In the rows, 128 means zero.
Known rows, with every step that occurs
turug-sufuvo: [102 138 102  80 110  80 101 147 126 139 160 143 149 106 177 144 105  83
  84 170 152 143 141 105]
zopa-nepeguz-nuze-sufuvo-bosit-refi: [ 59 126 107 164 171  89 137 123 106 170  82 129  83 132 135 146 142 179
 143 104 128 109 144 131]
nepeguz-nuze: [139 123 100 107 104 107 109 124  81 188 116 103 134 118 159 153 137 107
  89 125 138 178 129 113]
tuzaz-sufuvo-turug: [107 144  70  95  78 114 111 134 102 143 171 123 139  78 145 106 118 168
  68 158 174 151 173 117]
refi-sufuvo: [144 147 104 144  97  98 137 137  88 162 121 135 136 115 172 126  78 168
 111  92 173 180 122 111]
nepeguz-refi-sufuvo-turug: [173 110  78 125 106  57 120 146  70 150  83 115 121  80 168 156 102 160
  66 133 200 189 130 133]
zopa-sufuvo-turug: [114 123  99  91 104  65 121 161  91 146 144 127 152 139 153 105 109 138
  45 115 147 200 152  79]
bosit-refi-sufuvo-zopa-nepeguz-nuze: [112  90  85 219 103 105 121 160 115 176 101 139  95 168 172 188 149 153
 153  61 152 129 121 109]
refi-sufuvo-zopa-nepeguz-nuze: [136 112  86 185 119 108 129 155 104 177 111 108 104 157 176 186 156 139
 153  87 155 178 115  92]
sufuvo-zopa: [133 143 115 118  83 117 122 155 121 112 181 163 158 151 146 153 134 101
 124 116 146 161 134  91]
tuzaz-sufuvo: [117 155  85 114  81 137 115 121 113 155 169 130 162  95 129  96 131 153
 109 147 151 158 148 106]
sufuvo-bosit: [113 146  99  89 127  89 135 105  93 115 124 144 132 117 138 115  94 132
 125 104 143 174 150 126]
zopa-nepeguz-refi-sufuvo: [169 131  70 173 143  53 121 132 104 178  82 132 117 113 161 145 145 164
 119 115 171 192 113  99]
vaza-sufuvo-zopa: [111 123 102 119  77 143 137 129 118 113 159 131 174 142 147 133 134  66
 150 150 128 167 130  69]
zopa-nepeguz-refi: [155 139  72 130 144  50 106 130 117 168 119 149 132 122 142 143 183 123
  95 142 143 180 130  91]
nuze-sufuvo-bosit: [ 95 173 135 106 146 106 149 123  95 115 124 139 129 103 124 114  94 168
 135 137 146 153 141 122]
sufuvo-turug: [120 143  87  85  96  72 113 147  88 141 158 146 125 109 168 136 103 141
  46 134 170 166 157 117]
nepeguz-nuze-sufuvo: [122 145 135 119 122 124 126 145  80 191 115  98 128 102 144 154 137 141
  94 155 141 158 121 109]
turug-sufuvo-bosit-refi: [ 56 110  99  99 120  68 111 122 131 103 120 166 128 114 158 140  76 105
 119 123 145  98 157 148]
sufuvo-bosit-refi: [ 86 124  97 120 110  86 128 106 107 116 116 175 129 129 137 120  85 145
 124  75 142 125 154 143]
turug-sufuvo-zopa: [103 126 112  93  95 103 102 168 141  99 186 157 159 131 166 174 127  60
 115 164 149 134 134  95]
bosit-sufuvo-zopa: [137 143  80  98  79 127 126 143  76 122 186 148 161 161 159 153 146  88
 153 122 109 176 110 105]
tuzaz-sufuvo-zopa: [119 142  98 126  64 162 116 141 126 116 193 139 176 120 119 126 152 127
 143 144 149 145 143  93]
nuze-sufuvo: [116 179 141 117 118 113 133 152 100 154 156 149 143 106 139 122 113 158
  99 150 150 149 130  98]
turug-sufuvo-zopa-vaza: [103 109 122  94  96  79  93 158 148  88 214 166 189 162 158 166 135  67
 153 142 138 115 149 125]
nepeguz-refi-sufuvo: [185 120  95 147 109  79 122 131  83 160  78 123 143  95 153 144 112 147
 108 120 178 195 109 118]
vaza-zopa-nepeguz: [142 163  95 120 151  85 119 134 164 178 176 167 106 124 150 123 156 132
  89 107 144 138 108  63]

Rows
[118 107 115 189  65 119 131 164 115 122 136 181 141 155 157 157  88 153
 146  61 168 124 124 116] : bosit-refi-sufuvo-zopa
[ 79 132  96  67 138  72 118 117 116 102 127 135 135 101 159 137  88  92
 120 154 145 147 150 131] : turug-sufuvo-bosit
[110 122  70 156 103 147 108 137 132 171 159 101 132 133 132 156 209 128
 151 143 133 154 141  86] : tuzaz-sufuvo-zopa-nepeguz-nuze
[111 117  93 106  93  98 125  98 109 141 167 129 194 149 150  93 121  99
 154 130 120 155 147 108] : zopa-vaza-sufuvo
[124 135  72 132 135  81 110 129 101 205 122 112 107 138 168 153 171 124
  98 119 131 175 133  95] : zopa-nepeguz-nuze
[124 121  86 145 121 106 111 150 118 168 147 125 116 165 160 187 193  96
 133 117 129 166 132  82] : sufuvo-zopa-nepeguz-nuze
[124 116 155 129 107 128 117 162 104 140 173 118 170 158 127 174 165 122
 168 131 129 129 131 125] : nepeguz-nuze-sufuvo-zopa-vaza
[139 148 120 160 150  93 118 169 134 128 143 155 138 130 117 172 205 129
 137 172 143 147 116  74] : nuze-sufuvo-zopa-nepeguz-refi
[120 120 105 177  80  93 130 142  99 159 111 167 132 130 169 129  68 179
 111  63 170 134 125 129] : bosit-refi-sufuvo
[119 124 101 125  65 140 106 133 138 105 223 151 205 153 113 118 158 138
 180 122 142 129 161 122] : tuzaz-sufuvo-zopa-vaza
[124 135 147 134 109 149 125 168  95 152 141 110 137 127 133 184 159 114
 129 149 138 145 117  98] : nepeguz-nuze-sufuvo-zopa
[185 108 105 159  93 103 122 151 101 122 105 137 154 121 143 173 134 121
 141 116 173 184 107 107] : nepeguz-refi-sufuvo-zopa
[140 127  88  96  79 103 115 134  83 109 218 156 190 194 152 144 153  96
 186 102 100 158 127 134] : bosit-sufuvo-zopa-vaza
[ 68 147 135 137 131 101 142 130 105 116 118 168 125 115 121 117  87 182
 134 110 142 103 147 138] : nuze-sufuvo-bosit-refi
[122  91 122 185  67  94 122 157 122 112 167 188 172 189 150 148  95 162
 182  38 159 106 138 142] : bosit-refi-sufuvo-zopa-vaza
[ 76 116 129 139 136 112 137 121  86 154  78 118 111 111 126 147 112 163
 132 110 137 111 140 151] : nepeguz-nuze-sufuvo-bosit-refi
[155 119  56 152 140  31 118 145  93 165  86 125  92  99 175 155 134 178
  77 128 195 189 135 114] : zopa-nepeguz-refi-sufuvo-turug
[138 123 118  84 122  77 127 159 135 158 163 132 135 128 140 102 119 128
  36 106 149 171 122  57] : vaza-zopa-sufuvo-turug
[149 134 135 101 126 100 129 140 145 169 159 138 161 141 124  94 131 115
  80  93 125 174  98  45] : vaza-zopa-sufuvo
[146 127  67 157 171  47 139 102  98 140  52 121 103 110 146 137 129 170
 156  99 165 194 125 121] : zopa-nepeguz-refi-sufuvo-bosit
[104 102 129 120 138  89 140 120 150 133 121 163 142 150 105  85 103 134
 114  48 119 129 120  86] : vaza-zopa-sufuvo-bosit-refi
[128 143  89 183 115  97 136 161 126 137 148 156 119 161 169 156 132 158
 156  89 161 168 120  77] : refi-sufuvo-zopa-nepeguz
